Known rows, with every way that one mark hangs from another
goza[lema[kudi tudirat[sodo]]]: [ -2   6   4  11  -2 -12 -13  -3  -8  11   0  -7  -7   5   5   7  16  -1
 -15  -7 -15  13   2   0  -4  -1  11   3]
dipam[lunalug]: [ -2   5   1   2   3  -7   3  10  -2  10  -1   0  -8   9  12  -1  -1   7
  -4  -3 -14   6  -8  -3   0   2  -1  -1]
bavip[sodo]: [  0   1  12  -3   4  -4  -2  -3   6  13  -2  -4  -2   1   2   1  -1   7
  -6  -3 -16   3   1  -4  -3 -11  12  -4]
bavip[kitu]: [ -4   2   9   6   5  -5   2   0   3   3   3  -4   8   5   8  -3  -1   5
  -2  -1 -12   0  -4   3  -6   2   8  -5]
tenev[nake]: [  2   3  15   2   6   0 -12  -1   4   2   3  -3   0  -2   5   3  -6   7
 -11   0 -15   4  -4   8 -16   0  10  -4]
lema[dipam goza tenev[nake] vave]: [-14  10  12  29  10  -4   1   4   2  26  11   4   4  -6   6   4   2  -1
 -13  15 -39  11   8 -13 -13  -4  21 -17]
lema[barul[garusel] tudirat vave]: [-13   6  -7  22   2  -3 -11  -7 -10  12   6 -12 -12   4  14   4  12  -5
  -8  -3 -17  11  -3 -11 -12 -17  16  -8]
barul[garusel lema[goza kudi tudirat[sodo]]]: [  4   9   1  26   3 -13  10  -4   6  21  -7  -1  18   5  11   6   7   6
  -8  -9 -29  15  -3   1  -3 -12  20   5]
goza[lema[dipam[lunalug] kudi tudirat vave]]: [-14  12  -2  23   3 -16  -6   5 -11  28   7  -2 -13  13  10   1  20 -12
 -12   1 -28  19   3  -9   4   0  12  -7]
kudi[lema]: [-16   7  11  -8   0 -13 -12   2  -4 -12   0  -4  -3   3   5   2   3   4
  -8   1  -5   5  -3   3  -4  -7   8  -2]
kitu[bavip]: [ -8   7   6   3   2 -10 -14   8   4   3   2   1  -3  -1  12   1  -3  12
  -2   0  -4   4  -3  -7  -9  -3  11  -3]
goza[lema]: [ -9   6  16  -1   3  -9 -11   2  -3  -7  -2 -11  -4   1   1   4   5   6
 -11  -4  -6   6   1   5  -9   2  10   3]
barul[lema]: [ -4   4  11   7   0  -9  -2   6   9  -1  -9  -5   5   5  10   3  -5   5
  -7  -5 -10   4   0   1  -7  -1  13  -3]
kudi[lema[barul[garusel] dipam goza tenev]]: [-23  10  13   8  -2 -15  -5   0  -7   0   2  -4   3  -3   5   5   7   5
  -3   6 -23   9   3  -5  -5 -17  17 -11]
lema[tenev]: [ -6  -4   7   4  -3  -8  -3   1   2   4  -2  -3  -6  -5   0   2  -4   3
  -7   4 -17   4   4  -6  -6  -4  11  -8]
vazu[lema[barul dipam kudi tenev[nake]]]: [ -9  -3  17  19  -8  -9 -13   3   2  14  13  -4  -9   0   5  10   5 -12
 -17   0 -29   5   2  -9 -12 -11  12 -27]
barul[garusel lema[tenev tudirat]]: [  2   0   5  15   0 -13   1  -4   4   6  -9  -3   1   2  -5  -1  -5   3
  -2  -2 -26  11   5   2  -5 -15  25  -4]
kudi[lema[dipam[lunalug] goza tenev tudirat]]: [-14  15   7   9   2 -20  -2  12  -8  14   4   8  -7  10   3  -1   9  -1
  -2  10 -31  16   5  -6   6 -12  16 -16]
lema[barul dipam tenev]: [-20  -2   8  13  -8  -8 -11   4  -5  13   3  -5  -9  -2   8   6   1   0
  -5   3 -21   3   7 -17  -6  -8  16 -21]
kudi[lema[dipam goza tenev[nake] vave]]: [-21  13  14  14   6 -13  -7   3  -3   6   9   3   0  -2   3   3   6  -1
 -11  15 -29  12   6  -8 -10 -10  18 -13]
lema[goza tenev]: [ -5   5  10  12   3  -9   8   4   8   9   0   0   7  -6   6   4  -1   6
  -7   7 -23   9   3  -5  -8  -3  11  -7]
vazu[lema[goza kudi tenev vave]]: [ -9   2   7  26   2 -12   7   4   9  15  13  -2   0  -3   9   8  11 -13
 -20   4 -29  10   1 -12  -9  -8   7 -15]
barul[garusel lema[kudi tudirat[sodo]]]: [  3   3  -2  20  -2 -12   1  -7   1  17  -8  -3   9   6   6   4   4   3
  -9 -11 -24  12  -2   0  -2 -11  19   4]
pogut[nake]: [ 0 -1 13 -1  5 -3 -9  6 -1  8 -4  2  1  3  9  3 -1  4  3 -6 -4 -2  5 -2
 -3 -3  7 -5]
lema[tenev tudirat vave]: [ -9   1  -5  20   2  -9  -7  -1  -4  17   5  -2 -17   0   3   0   6 -10
 -10   9 -25  12   8 -14  -7  -9  18 -14]
goza[lema[barul dipam tenev tudirat]]: [-14   6  12  13  -5 -12 -20   2 -12   6   2 -10 -17   3   0   5  11  -4
  -8   2 -20  12  10  -8  -6  -8  21 -16]
lema[goza tenev[nake]]: [  3   6  17  12   6  -5   1   0   9   8   2   2   6  -9   3   5  -5   7
 -11   9 -28  11   1   1 -15  -3  13  -9]
lema[barul dipam tenev vave]: [-27   1   0  24  -4  -7 -10   1  -8  18   8  -6 -14  -3  13   6   7  -7
 -10   8 -24   5   8 -26  -9  -9  17 -21]
barul[garusel lema[dipam kudi tudirat]]: [ -7   5   3  23  -1 -16   3  -1   2  29  -5  -2  12  11   7   1   3  -3
  -4  -7 -30  12   2   2   5 -11  26  -5]
kitu[bavip[sodo] niruv]: [ -6  10   7  -4   3 -12 -17   0  14  14   2   5 -11  -8  12   1  -7  14
  -1   5 -11   1  -3 -18 -23  -5  13  -2]
bavip[kitu sodo]: [  3   1  13   2   6  -4   3  -8   7  12   2  -4   6   4   2  -5  -1   6
   0   0 -19   2  -1  -1  -2  -9  10  -6]
potiko[vave]: [ -9   7   3   5   1  -1   4  -1  -4   3   1 -11   0   3  13   2   3   8
 -17   0 -12   7  -3   1  -4  -6   7   7]
barul[lema[dipam[lunalug] tudirat vave]]: [-11  12  -1  24   3 -11  -1  13  -2  23  -1   3  -7  17  13  -3   5  -7
  -4   1 -27  12   4 -12   0  -4  19 -14]

Rows
[-13   3   9  10   2 -10 -10  -2  -5  -3   1 -10 -12  -6  -3   3   8  -1
 -15   6 -15  10   7  -7 -12  -1  12  -1] => goza[lema[tenev vave]]
[-15   7   7  18  -4 -15 -14  -4 -11  18   2 -11  -5   7   8   6  17  -5
  -9  -7 -23  14   3  -1   0  -9  18  -6] => goza[lema[barul[garusel] dipam kudi tudirat]]
[  7   1   8  20  -4 -15  -6  -3   9  14  -6   3  -2   4   5   4  -3  -8
 -10   3 -32  17   4  -2  -5  -4  19 -12] => barul[lema[kudi tenev[nake] tudirat]]
[ -8   7  16  20   3 -11   0  16   2  17  12   1  -3   6  -2   3   7  -9
 -11   3 -31   7   8  -4  -8 -14  22 -27] => vazu[lema[dipam goza tenev tudirat]]
[  0   8  11  26   8  -7   8  -6  10   7  -3  -1  12  -8   1   2  -5   7
 -10   6 -33  13   2  -2 -17 -11  22   0] => barul[garusel lema[goza tenev[nake] vave]]
[-32  11   7   8  -2 -11 -17   2 -12  -1   7  -7 -10   6  15   5  12  -4
  -8   4 -11   5   1 -13  -7 -11  12 -13] => kudi[lema[barul dipam vave]]
[-11  -2   8  23  -9 -14 -11   6  -3  20  12  -4 -14   7   7   8  12 -19
 -13  -1 -29   8   6 -12  -4 -15  17 -31] => vazu[lema[barul dipam kudi tenev tudirat]]
[ -5   6   7   9  -1 -15 -11  -2  -4  10   0  -8  -6   6   6   5  13  -5
 -12  -4 -17  16   2   4  -1   0  12  -1] => goza[lema[kudi tudirat]]
[ -2   6  13  15   1 -12   7   6  13   3  -9   0   9  -2   9   4  -5   6
  -6   3 -23   9   4  -4  -8  -2  15  -7] => barul[lema[goza tenev]]
[ -8  14  12  21   5 -12   3  14   6  20  -3   2  11  13  13   2   2   0
  -4  -1 -26  11   5  -2  -3  -5  25 -14] => barul[lema[dipam goza tudirat]]
[ -6  14   4  26   7  -9   4   7   8  12  -3  -1   6   9  17   3   5  -3
  -9   1 -22  14   2  -6  -9  -5  18  -9] => barul[lema[goza tudirat vave]]
[ -3   9   1  28   5  -8   0   6   2  20  15  -1  -2   7  14   9  20 -12
 -23  -4 -24  11  -1 -11 -10 -11  10 -13] => vazu[lema[goza kudi tudirat[sodo] vave]]
[-13   8   5  17  -7 -12 -20  -2 -13  18   3  -8 -10   8  12  10  20  -4
 -14  -8 -18  12   4  -9  -3  -4  15  -9] => goza[lema[barul dipam kudi tudirat[sodo]]]
[-13   8  10  29   6  -9   0  14   0  21  16   1  -7   5   1   3  12 -14
 -15   7 -33   8   9 -12 -10 -14  22 -27] => vazu[lema[dipam goza tenev tudirat vave]]
[-24  15  -1  13  -1 -14 -17   6 -18   8   8  -2 -20  16  16   1  16  -8
  -5   5 -19  13  -1 -15  -1 -14  11 -17] => kudi[lema[barul dipam[lunalug] tudirat vave]]
[  0   8   5  17   4 -11   4   5   4  17   1   2  -1   0   4   3   3  -1
  -6   7 -29  15   6  -4  -6  -8  18 -14] => lema[goza tenev tudirat]
[ -5  13   5  28   0 -14   4   7   4  32  -2   5  14  11  19   7   9  -1
 -10  -5 -31  13   4  -8   1  -4  21 -10] => barul[lema[dipam goza kudi tudirat[sodo]]]
[  0   4  10  -1   5  -6   0 -10  13  15   3  -1   1  -1   6  -3  -5   8
   0   4 -20  -2  -3  -7 -17  -4  11  -4] => bavip[kitu[niruv] sodo]
[-18   1   6  25  -3  -8 -14   8  -7  13  16  -6 -22   6   4   5  13 -18
 -14   3 -25   5   8 -19 -12 -18  19 -32] => vazu[lema[barul dipam tenev tudirat vave]]
[-31  16   8  15   4 -12  -5   0  -9   3   8  -6   5   3  15   5  13   2
  -7   4 -19   9  -2 -10  -7 -16  15  -8] => kudi[lema[barul[garusel] dipam goza vave]]
[-22  17  -2  35   7  -5   0   2  -9  31  11  -6   3   7  20   5  17  -4
  -5   1 -30  13   2 -14  -7 -17  23 -16] => lema[barul[garusel] dipam goza tudirat vave]
[-11   5  20  16   3  -9   4  15   6  12  11   0   2   0  -1   5   4  -3
 -12   3 -26   1   7  -4 -10 -10  17 -22] => vazu[lema[dipam goza tenev]]
[  0   4  11  16   3 -12  13  -2  11   4 -10  -3  16  -5   1   2  -7  10
  -4   0 -26  10   2   2  -8 -10  20   2] => barul[garusel lema[goza tenev]]
[-24  16   6  25  10  -5   7  10   1  28  10   0  11   4  18   4   9   0
  -9   5 -25   7   4 -12  -6  -1  16 -12] => lema[dipam goza vave]
[-17   4   5  29  -6 -14   8  -4   2  33   4  -2  13  -6  16   9   8  -1
  -6   2 -39  13   2 -13   1 -11  15 -12] => lema[barul[garusel] dipam goza kudi tenev]
[-17   2   2  29  -4 -16   3   2   6  25  -1   1   2   2  12   4   3 -10
 -11   6 -32  11   8 -18   1  -2  18 -13] => barul[lema[dipam kudi tenev vave]]
[-17  12   7  22   2 -12  11   7   6  38   5   3  20   5  22   7   8  -1
  -8   0 -30  10   0  -5   5   2  11 -10] => lema[dipam goza kudi]
[-14   8   5   4  -2 -20 -10   9 -13   9   3   5 -16  11  -3  -3   7  -4
  -1   9 -26  12   5  -6   6 -13  16 -15] => kudi[lema[dipam[lunalug] tenev tudirat]]
[-17   6   3  16  -3 -10 -13  -7  -5   3   3 -14  -9   1  18  10  17  -7
 -16  -2 -12  13  -1 -11  -8   1   3  -2] => goza[lema[barul kudi vave]]
[ -4   0   5  17  -5 -10  -9  -1   0  10   9 -10  -8   8   9   8  12 -12
 -14 -11 -19   8  -5  -1  -8 -17  10 -16] => vazu[lema[barul[garusel] kudi tudirat]]
[-21  12   0  37   1  -9  -3   5  -7  29  11  -1  -8   3  17   6  14 -11
  -7  11 -36  15   9 -24  -8 -14  23 -27] => lema[barul dipam goza tenev tudirat vave]
[-11  16  10   2   4 -15  -6   6  -2  -2   2  -1   1   9   9   2   9   1
  -5   4 -14  13  -1   4  -3 -10  13  -7] => kudi[lema[goza tudirat]]
[-28   6   0  23   1  -2  -7  -2 -10  18   8 -11  -2   1  15   5   9   0
  -7  -2 -19   2   0 -15 -10 -13  17  -9] => lema[barul[garusel] dipam vave]
[-15   0  -2  26 -12 -16 -11  -1  -7  34   5  -1 -11   6  14   8  11 -15
  -6   3 -34  15   7 -17   5 -10  19 -26] => lema[barul dipam kudi tenev tudirat]
[ -1  -5  -9  23 -11 -10  -9 -15  -9  22   0  -4  -9  -2   8  10  12  -3
 -11  -5 -29  15   0 -15  -4 -18  14  -6] => lema[barul[garusel] kudi tenev tudirat[sodo]]
[ -9  -2   0  27  -7 -12 -10   0   0  12  13  -7 -20   4  10   8  15 -23
 -19   1 -25  11   2 -18 -10 -16  10 -25] => vazu[lema[barul kudi tenev tudirat vave]]
[ -7   6   6  28   5  -1  -2 -10   2   7   7  -6  -1 -14   9   8   3   4
 -12   9 -31  13  -1 -13 -22 -14  14  -8] => lema[barul[garusel] goza tenev[nake] vave]
[ -8  10  12  24   2 -13   3  14   5  29  13   1   5  12  11   6  14 -13
 -13  -3 -29   9   2  -1  -2 -10  16 -23] => vazu[lema[dipam goza kudi tudirat]]
